Every row comes from one small tree of marks. The marks that hang from a mark follow it in brackets, in alphabetical order. Every link used is in the known rows. Which tree was each row made from?
Known rows
W[E]: [  5  15 -12  -8  16  13 -16   8 -17   8  -2  18   2  13  17   0 -38 -19
  17  -5  20  14   0  -7  -4 -13  12   4 -13  13]
W[E[G]]: [  9  21  -3 -13  27  13 -17   3 -23  10  17  13  -8  -6   7 -12 -25 -18
  17  -7   9  22   0 -22 -17  -9  10 -17   1   5]
G[E[W[D]] V[B]]: [  1 -38  13  22 -28   9 -39   0  -4 -12  26  34  32  -7   0  39  33   1
  24 -15  23 -20 -34  31  18  26  17  22  -9 -18]
G[E V]: [  5 -10   3   9 -27  13 -26 -18 -22 -21  10  24  18  -3  -2  41   7   7
  40  -1   4 -13 -10   4  29  16  18  12  -1 -25]
A[D K[J]]: [-30  34 -42  14 -18 -52  12  27  14   9  -1  13 -12  -6  -9 -19  27  19
  -1  33  10 -26  47  31  16 -11  13  15 -14 -39]
J[K]: [ -2  13 -15  23  -6  17   7 -17  23  -9 -28 -18  15  -5 -17  -3  14 -22
  17  -2  -9 -25   2  14  -3  18 -19 -28 -10  33]
W[D[A] E]: [ -3 -15  18  -2   5  -9   7 -16 -18  31  17  35  13 -17  39  -1 -73  -3
  -8  -6  15  45 -20 -19 -39 -15  24  -1 -18  37]
J[K[A] Q[N]]: [-17  20  24 -17  -3  44  41 -21  16 -24 -27 -35  -6  23  -5  11  22 -24
  -8 -23 -36 -24 -12  -6   0  12 -37   7   1  28]
K[A[D] J[Q]]: [-24  -4 -17 -31   3 -28  -8  30  -3 -25 -19 -16 -33  43 -13 -11  23   9
 -12  -4 -26 -26  31 -10  14 -14 -20  31   2 -22]
D[A[K[J[Q[N]]]]]: [  6   7  18  -2   2   9  15 -16   0   1 -22  -9  -5 -19   3   4 -15  27
 -28   7  -6  24  12 -23   8  -3 -23 -18   6  10]
K[A[D] J[Q[N]]]: [-26   0  -7 -38   7 -21  -2  21 -10 -21  -8  -9 -41  56  -2   4  15  14
 -22   2 -34 -18  23  -4  23 -13 -13  37   1 -31]
V[B[H] G]: [ -3 -27 -17 -10  17 -27 -16  23  40 -14 -37 -42  -4  14   1 -34  18  17
 -31  21  -5  24 -34  11  39 -10 -26 -12   2 -10]
G[E V[B[H]]]: [  3 -22   1  18 -25   1 -37  -8 -10 -24   3   8  22  17   4  34  18  10
  18  -3   0 -17 -27  23  36  11   7  10 -13 -18]
V[B]: [  9 -22 -26   6  16  -9 -30   4  29 -15 -39 -22   5  26   0  -4  33  -6
  -5  -6   6  -3   3  14  35   8 -33 -10 -14  21]
W[E[G[V]]]: [ 12  25  -7  -8  16  20 -24   1 -21   5  26  20   2 -10   5  -5 -34 -24
  22 -11   9  11  -5 -21 -13  -2  13  -8   2 -11]
D[A[K[J]]]: [ 12  -1   6   6   5  -3   1  -6   4   2 -23  -9   3 -26  -8  -9 -16  29
 -19   9   8  16  13 -23   8  -5 -18 -24   0  11]
A[K[J]]: [-15  24 -17  19   2 -33  -1  13   6 -10 -16   4   8  -8 -32   2   8  27
 -12  30   9  -4  39  13  32  -1  -8  -3 -17 -11]
A[D K]: [-18  38 -30  15 -16 -43  23  29  24  22  -8   3   1 -13   4 -33  27   4
  12  21  24 -29  33  24  11 -13  22  12 -10 -29]
E[G[V] W[D]]: [ 36  -5  30  15   4   7 -24  13  -4  20  47  18  22 -32  -8  -9  15 -15
  23 -12  14  -3 -17  10 -35  35  27 -11  28 -23]
W[D[A[K]] E[G]]: [ -5   4  29   3  13 -15  19 -18 -19  36  42  30   7 -52  17 -21 -56   7
 -17  -2  12  48 -11 -33 -46 -16  25 -21 -12  20]
J[Q[N]]: [  4  18  18 -17   7  29  26 -25   0 -11 -27 -13 -13  29  32  31   8 -13
   4  -1 -24  21  14  -2  10  11 -14   6  16  10]
V[B[H] G[E[W]]]: [ -4 -39   8  -8   7 -14 -22  28  21 -13 -15 -25  -6   6   0 -15  39  30
 -16  19   9  18 -53  18  37  -2  -3  -6   6 -22]
J[K Q[N]]: [-18  31  13   4 -12  51  46 -43  20 -20 -30 -26  -4  11  11  28  26 -30
   6  -9 -38  -5  -1  11 -10  23 -35 -10   5  33]
K[A]: [ 14 -16  10 -22  26 -20 -17  31  -4  -5 -24 -21   1  38 -16 -29  -2   5
  -5 -14   6 -25   0 -21  29  -8  -9  14  -7   7]
E[G[V[B]]]: [ 24   0 -12   3  14   5 -33  -6   6 -12   7 -12   3 -10 -17 -13  24 -11
  13 -12 -10  -1   1 -12  12  21 -17 -26  15 -17]
J[K Q]: [-15  23  -4   9 -15  41  35 -35  29 -28 -38 -37   6  -9  -5   9  39 -39
  23 -16 -23 -13   8  -3 -21  18 -41 -19  10  42]
W[D[A[K[J]]] E]: [-18  -6  12   8   2 -21  10 -12 -18  26  25  39  13 -29  24   1 -68  12
 -22   9  17  43  -6 -16 -32 -20  20   2 -28  27]
B[H]: [ 28   3  11  15   8 -24  -5  18  -8   9 -20 -18  13  39  21  -7 -28   6
   6  21  -7   3  -8  20   1  -7  16 -12  -6  14]
N[Q]: [ 23  11  -3  22  10   9   5 -12  17 -12 -28  -9  15 -13 -17 -19 -29 -20
   8  -7 -11 -17  14 -16   0  -8  21 -21 -10  -2]
K[A[D[W]] J[Q]]: [-16 -15 -21 -32   1 -16   1  22  -6 -16  -3 -15 -41  45 -15  -2  17  10
 -19  -3 -27 -23  25  -4   5 -19 -14  35  11 -15]
G[E V[B]]: [ -3 -25  -9  12 -23  13 -40 -17  -5 -30   0  13  18   5  -6  37  29   4
  23  -9   6 -18 -18  15  43  18   0  10 -10 -19]

Write each row's tree
[ -4 -16  13 -22   3   7  -8  13   2 -11  -6  -5 -12 -23 -10  -8  22  25
  13  22  19  20 -29  -5  29   3  12  -6  25 -33]	V[G[E[W]]]
[ 36  -4  13  -2   9  39  25 -21 -20  39  33  -2 -14 -41   1  -8 -44   9
 -25  -8  19  30 -13 -35 -38 -21   9 -27  20  28]	D[A[K] W[E[G]]]
[-36  43 -27   7 -19 -37  29  15  12   2  -3   9 -18   2   6  -2  32  15
  -6  31  -6 -13  48  29  14 -11   6  22  -7 -42]	A[D K[J[Q[N]]]]
[ -9  -3   1   7   7 -13 -11 -11 -16  18  43  40  14 -15  16   0 -39 -17
   0  -6   5  29 -14  -6 -30  -2  21   0 -17   4]	W[D E[G[V[B]]]]
[-12   7 -14  -1  -7  12  14   9  17   9  -4 -15  -2  10 -16 -24   5 -24
   3 -15  -3 -46 -11   6 -15  -5  -5   4 -13  21]	J[K[A[D[W[E]]]]]
[ -9 -18  21  15  -6 -30  27 -21   3  12  -6   8  14 -26  14   3 -25  21
 -20  13  -3  34  12 -10 -16   1  -1 -13  -9  25]	W[D[A[K[J[Q]]]]]
[-18 -49   0 -13   6  -9 -21  11  28 -16 -10 -13  -7 -15  -8 -10  48  23
 -17  12  17  22 -40  10  42   6 -10  -5   7 -22]	V[B G[E[W[D]]]]
[-26  21  -3 -14 -14  21  35  -6  30 -22 -34 -41  -4   7  -8 -19  48 -38
  15 -30 -23 -39   2 -11 -19   3 -34   7   4  24]	J[K[A[D]] Q]
[-27  25  12 -19 -11  33  48 -16  21 -14 -23 -31 -14  25   8   1  35 -28
  -4 -20 -37 -32  -8   3  -7   7 -29  13   0  14]	J[K[A[D]] Q[N]]
[ 47   1  17   9  12  19 -46  30   4   6  29  -7  16 -11 -15 -19  38 -16
  21 -18  15 -16 -25  13 -14  31   6 -15  28 -26]	E[G[V[B[H]]] W]
[ 45  11  19   5  10  28 -40  23  -4   9  32   5  13 -25 -19 -15  29 -19
  35 -19  20 -15 -13   0 -17  35  14 -15  39 -31]	E[G[V] W]
[ -4  23 -34  16 -20 -25  38  17  15  35  11   5 -10  -9   0 -19  18   7
   1  22  25 -27  29  34  -4 -18  29  13   1 -18]	A[D[W] K]
[-16 -11 -23 -25  10 -44 -27  43  -7 -12  -8  -4 -26  48 -19 -19   8  20
 -15   7 -16 -32  24   1  27 -15  -3  25  -8 -28]	K[A[D] J]
[-11   7  -7  -9   7   6  -3 -18 -12 -28 -21  -1 -24  37   1  45   4   9
 -10  19 -39  23  33  12  20  11 -23   4   7  -4]	K[J[Q[N]]]
[-11 -11  -1 -30  19 -12 -19  18 -11 -37 -24 -20 -20  43 -30   3  11  13
 -19  -6 -26 -10  24 -24  26  -6 -34  20   0  -4]	K[A J[Q]]
[ -8   0  12   2  17 -23   3 -12 -26  29  43  36   4 -18  19  -8 -48 -11
   2   4   2  42  -4 -10 -39  -8  33 -12 -13  14]	W[D E[G]]
[  7   3 -36  -6  -8   1  11  10  -3  36  16  16 -24  18  31  -4 -12 -20
  17   4  16 -13   9  26 -25 -18  36  14   8  -5]	A[D[W[E]]]
[-14  -9  12 -31  18  -5 -10  12 -18 -33 -18 -15 -28  58 -17  16   4  18
 -33   0 -35  -3  19 -15  31  -3 -33  27   0  -9]	K[A J[Q[N]]]
[-17  15   8  -9  -6  30  30 -13  24 -29 -37 -47   5   7 -20 -11  39 -35
   8 -30 -24 -28  -2 -20 -11   9 -44  -2   2  38]	J[K[A] Q]
[ 21 -10  -2   3   3  29  18 -15 -20  27  21  10 -12 -26  -3  14 -54  19
 -33   4  19  29  -2 -17 -26 -25   4 -10   5  29]	D[A[K[J]] W[E]]
[ 19  -9 -21  21  -9  -6 -36   8  17 -14 -14  -6  28  26   5   7   1 -11
   9  -8   1 -21 -12  22  23  14 -13  11 -10  -7]	G[V[B[H]]]
[ 27 -16   3   4  -5  30  29 -26  -4  16  -3 -14 -14 -26  -9  15 -22  25
 -33   3   2  22   8 -16 -19 -10 -16 -16  23  32]	D[A[K[J[Q]]] W]
[  3 -11  29  -3  15  -6   7 -22 -24  35  38  28   1 -36  30 -14 -62  -3
  -9  -7   4  54 -17 -35 -50 -13  25 -26  -5  26]	W[D[A] E[G]]
[ 30 -18   0  10  -2  20  21 -19  -5  21   5  -9 -11 -24 -12  11 -29  30
 -32   9   5  20   7 -10 -11 -10  -9 -22  16  26]	D[A[K[J]] W]
[ 15 -10  18  12 -26  32 -35   5 -22 -12  22  31  28  -8  -4  39  18  -2
  48 -10  27 -26 -26  17  16  25  30  20  11 -32]	G[E[W] V]
[  9 -20  25  18 -32  14 -25  -1 -22  -5  34  40  33 -13   3  42   8   4
  38  -6  23 -18 -28  22   3  27  38  23   3 -25]	G[E[W[D]] V]
[ -7   3   9   7   5 -13  -5 -16 -23  20  50  43  16 -20  18  -1 -51 -16
   7  -2   3  31 -10 -11 -36  -1  31  -1 -12   1]	W[D E[G[V]]]
[-13  32 -34  10 -17 -20  36  21   4  39  23  18 -10  -8   8 -17   1  -1
   1  18  33 -21  22  32 -15 -24  36  22  -5 -18]	A[D[W[E]] K]
[  1 -19  23  16  -3 -35  24 -18   7  25  -3  10  24 -29  19  -9 -32  20
 -16  11  10  30   5  -8 -15  -2  10 -16 -14  28]	W[D[A[K]]]
